Each row was made from one small tree. Brackets hold a mark, then the marks that hang from it, in the order of their numbers. Every link used is in the known rows. Write each row's tree.
Known rows:
[k_368 k_201]: [ 0.19  1.18  1.51  2.66  0.56 -0.92  1.98  0.71  4.26 -2.89 -0.94 -1.86
  0.04 -1.80 -2.81  0.52 -0.11 -2.41 -1.36]
[k_671 k_417]: [ 0.76  0.37  0.61  0.36 -0.77 -1.19 -2.00 -0.16  0.22 -1.44 -0.76 -1.82
 -0.78  1.07 -3.68 -0.71 -0.91 -0.47 -0.41]
[k_368 [k_671 [k_743 k_695]]]: [ 2.02  1.99  2.59 -0.15 -3.29  2.25  0.85  2.62 -1.85 -1.76  0.44 -1.87
  1.11  2.86 -3.86 -1.09 -1.38  1.59  0.34]
[k_368 [k_671 k_417]]: [ 0.65  1.80  2.10 -0.12 -0.64 -0.27 -0.71 -1.19 -0.57 -2.04 -1.07 -2.80
 -0.51  2.25 -5.64 -0.31 -0.88  0.28 -0.23]
[k_695 [k_417 [k_671 k_368 k_743]]]: [-0.36  1.90  4.88 -1.71 -1.00 -1.32 -2.97  1.16 -0.55 -1.05 -2.93 -5.02
  1.20  3.49 -3.62 -2.95 -4.26  1.31  2.54]
[k_695 k_417]: [-0.99  0.85  0.60  1.61 -0.47 -0.67 -0.76 -0.81  0.87 -0.09 -0.66 -2.22
 -1.07  0.00 -1.52 -1.02 -1.40 -0.71  1.29]
[k_201 [k_368 [k_671 k_417]]]: [ 2.04 -0.05  3.34 -0.24  0.34 -3.52 -0.02 -0.48 -2.62 -1.58 -1.49 -1.34
 -1.27  1.64 -6.83 -0.54  0.71 -0.13  0.15]
[k_743 [k_201 k_368 k_417] k_695]: [ 4.20 -3.79  0.23 -1.10  1.24 -2.21  0.09  2.27 -1.31 -1.73 -2.50  3.38
 -1.37  0.80 -3.83 -3.70  1.95  2.86 -3.74]
[k_368 [k_201 k_743] [k_695 k_417]]: [ 0.10  1.94 -1.62  0.31 -2.81 -1.03  3.41  1.38  3.95 -2.85 -3.24 -0.05
  0.84 -1.10 -5.21 -1.44  0.11 -2.47  3.65]
[k_417 [k_671 k_368] k_695]: [ 2.00  0.54  3.28 -0.72  0.46 -1.00 -0.07  5.35  2.55 -2.87 -5.65 -4.41
 -2.30 -2.15 -1.09 -1.75 -0.90  3.17 -0.18]
[k_417 [k_671 k_743] k_695]: [ 2.41  1.69  3.78 -0.64 -1.41  3.64  0.54  6.80  1.32 -4.62 -3.63 -3.79
 -1.31  0.36 -1.16 -1.81 -1.06  2.54 -0.17]
[k_417 [k_671 [k_368 [k_201 k_743]]] k_695]: [ 3.16  2.07  2.99 -2.27  0.76 -1.11  2.09  7.79  5.17 -5.56 -6.55 -3.19
 -0.44 -2.69 -3.51 -3.32  0.69  0.29  0.72]
[k_201 [k_743 k_695]]: [ 2.82 -0.06 -1.19 -1.62 -2.96  0.33  1.00  5.34  0.05 -1.30 -1.55  0.30
 -0.41 -1.41 -1.38 -3.17  0.45 -0.52  0.14]
[k_417 [k_671 [k_368 k_201]] k_695]: [ 2.10  1.78  4.25  0.44  1.89 -1.69  1.55  4.89  5.63 -4.52 -5.49 -3.99
 -1.32 -2.69 -2.29 -0.83 -0.07  1.73  0.16]
[k_743 k_201 k_695]: [ 2.44  0.03 -0.46  0.29 -1.07  0.14 -1.30  2.22  1.82 -1.74 -0.70 -1.05
 -2.53 -0.04 -1.32 -2.22  0.07  2.27 -4.03]
[k_368 [k_201 [k_417 k_671] k_743]]: [ 2.50 -0.07  2.29 -2.48  1.30  1.51  3.56  4.42  3.49 -5.33 -5.91  0.86
  2.06 -0.22 -5.24 -4.28  0.47 -1.33 -1.06]
[k_743 k_201]: [ 1.07  0.16 -0.11  0.73  0.03 -0.16 -1.34  0.67  2.68 -2.46 -1.05 -3.08
 -2.02 -0.18 -2.40 -1.41 -0.61  0.08 -5.13]
[k_743 [k_695 [k_417 k_671]]]: [ 0.95  1.40  2.78 -0.17 -0.97  1.09 -0.89  2.04  0.61 -0.44 -2.72 -1.39
 -2.13  0.18  0.09 -2.64 -1.19  3.80  2.10]

Write each row's tree:
[ 0.77 -2.67  1.26 -1.52 -0.95 -1.25  1.60  1.47  0.80 -1.82 -7.61 -0.98
  0.73 -0.11 -4.85 -1.75 -2.02  3.26  0.11] : [k_201 [k_417 [k_671 [k_368 k_695]]]]
[ 0.58  0.37  0.59 -1.27 -4.27 -3.56 -2.17  0.12 -1.06 -1.50 -2.34 -2.72
  1.95  3.65 -7.39 -0.35 -2.95  0.79  2.81] : [k_671 [k_368 k_695] k_417 k_743]
[ 2.30  1.13  1.35 -1.24 -3.26  0.28 -2.84  2.32 -1.91 -1.46  0.62 -0.46
  0.89  4.09 -3.56 -1.86 -1.23  1.27  1.61] : [k_671 k_417 [k_743 k_695]]
[ 1.13  2.76  3.28 -1.04 -2.20  0.96 -1.54 -0.19 -1.92 -2.85  0.05 -3.34
  1.38  5.08 -7.06 -0.92 -2.03 -0.10  0.66] : [k_368 [k_671 k_417 k_743]]
[ 2.68 -0.64  0.97  0.20  0.29 -3.48 -2.00  1.07 -0.70 -0.13 -0.70  0.65
 -3.02  0.70 -2.44 -3.15  1.15  2.41 -0.89] : [k_743 [k_201 k_368] [k_695 k_417]]
[ 2.71 -1.20 -1.02 -0.37  1.60  1.65  0.53  3.45  2.99 -4.36 -3.64  0.01
 -1.87 -0.25 -2.21 -2.90  1.52  2.68 -4.20] : [k_743 [k_201 [k_417 k_695]]]
[ 1.90  0.39  2.18 -0.37  0.91 -1.01  1.81  3.83  2.81 -4.67 -3.22 -0.70
  2.97  1.60 -5.33 -1.71 -0.46  0.22  1.48] : [k_671 [k_368 [k_201 [k_417 k_695]]] k_743]
[ 4.96 -0.55  4.63 -2.11 -0.87 -0.34 -1.64  5.34 -1.32 -3.37 -2.37 -1.06
 -1.93  2.17 -3.55 -3.60 -0.23  3.72 -3.37] : [k_417 [k_671 [k_743 [k_201 k_368] k_695]]]
[-0.08  2.07  4.28 -0.69 -1.27  1.93 -1.47  1.54 -0.09 -1.98 -1.94 -3.77
  0.31  3.15 -2.66 -2.52 -3.19  1.10  1.85] : [k_695 [k_417 [k_671 k_743]]]
[ 1.25  0.99  0.88 -1.17 -0.12 -3.81  1.25  2.93  3.39 -2.82 -2.86 -2.42
  1.91 -1.20 -5.06 -2.26 -0.52 -3.55 -0.07] : [k_671 [k_368 [k_201 k_743]]]
[ 0.59  2.28  4.29 -2.47 -0.20 -0.99 -4.91  0.63  0.86 -2.60 -3.14 -5.60
  0.04  4.40 -4.72 -4.24 -3.72  2.67 -0.96] : [k_695 [k_417 [k_671 k_368 [k_743 k_201]]]]
[ 1.01  2.44  4.23 -0.04  0.71 -3.08 -0.68  1.13  2.95 -1.26 -3.49 -1.98
 -0.22  0.16 -2.64 -2.25 -1.64  2.72  3.37] : [k_743 [k_695 [k_417 [k_671 [k_368 k_201]]]]]
[ 1.29 -0.51  0.62 -0.21 -2.73 -2.46 -0.74  0.12 -0.73 -2.03 -1.92 -1.09
 -0.85  2.93 -5.95 -1.70 -0.57  0.84  0.28] : [k_671 [k_743 [k_201 [k_368 [k_695 k_417]]]]]
[ 0.58 -0.66  1.87 -0.32 -2.27 -2.25  0.96  1.93  1.82 -1.53 -6.08 -3.88
 -0.93 -1.55 -3.51 -0.38 -2.48  2.51  0.26] : [k_417 [k_671 [k_368 k_695]]]
[ 1.59 -0.88  0.43 -1.62 -0.19  1.82 -1.16  1.14  0.16 -3.90 -1.41 -0.55
  1.51  4.14 -5.30 -3.39 -1.30  0.56 -4.31] : [k_671 [k_743 [k_201 k_417]]]
[ 3.41 -1.74  2.12 -3.12  1.17 -1.14 -1.99  2.77  0.88 -2.53 -5.41 -0.39
 -0.44  1.55 -3.64 -4.77 -1.13  5.51 -3.72] : [k_743 [k_201 [k_417 [k_671 k_368]]] k_695]
[ 3.31  4.10  1.23 -1.66 -0.27  0.64  2.54  4.45  3.74 -6.29 -3.16 -1.30
 -0.01  0.37 -6.98 -2.00  2.46 -1.06  1.73] : [k_368 [k_201 k_743] [k_671 [k_417 k_695]]]
[ 4.26  0.82  2.12 -1.09  1.53 -2.17 -1.02  2.27  0.35 -4.31 -2.56 -1.68
 -3.72  1.25 -6.60 -1.91  2.65  2.83 -2.49] : [k_743 [k_201 [k_368 [k_671 [k_417 k_695]]]]]
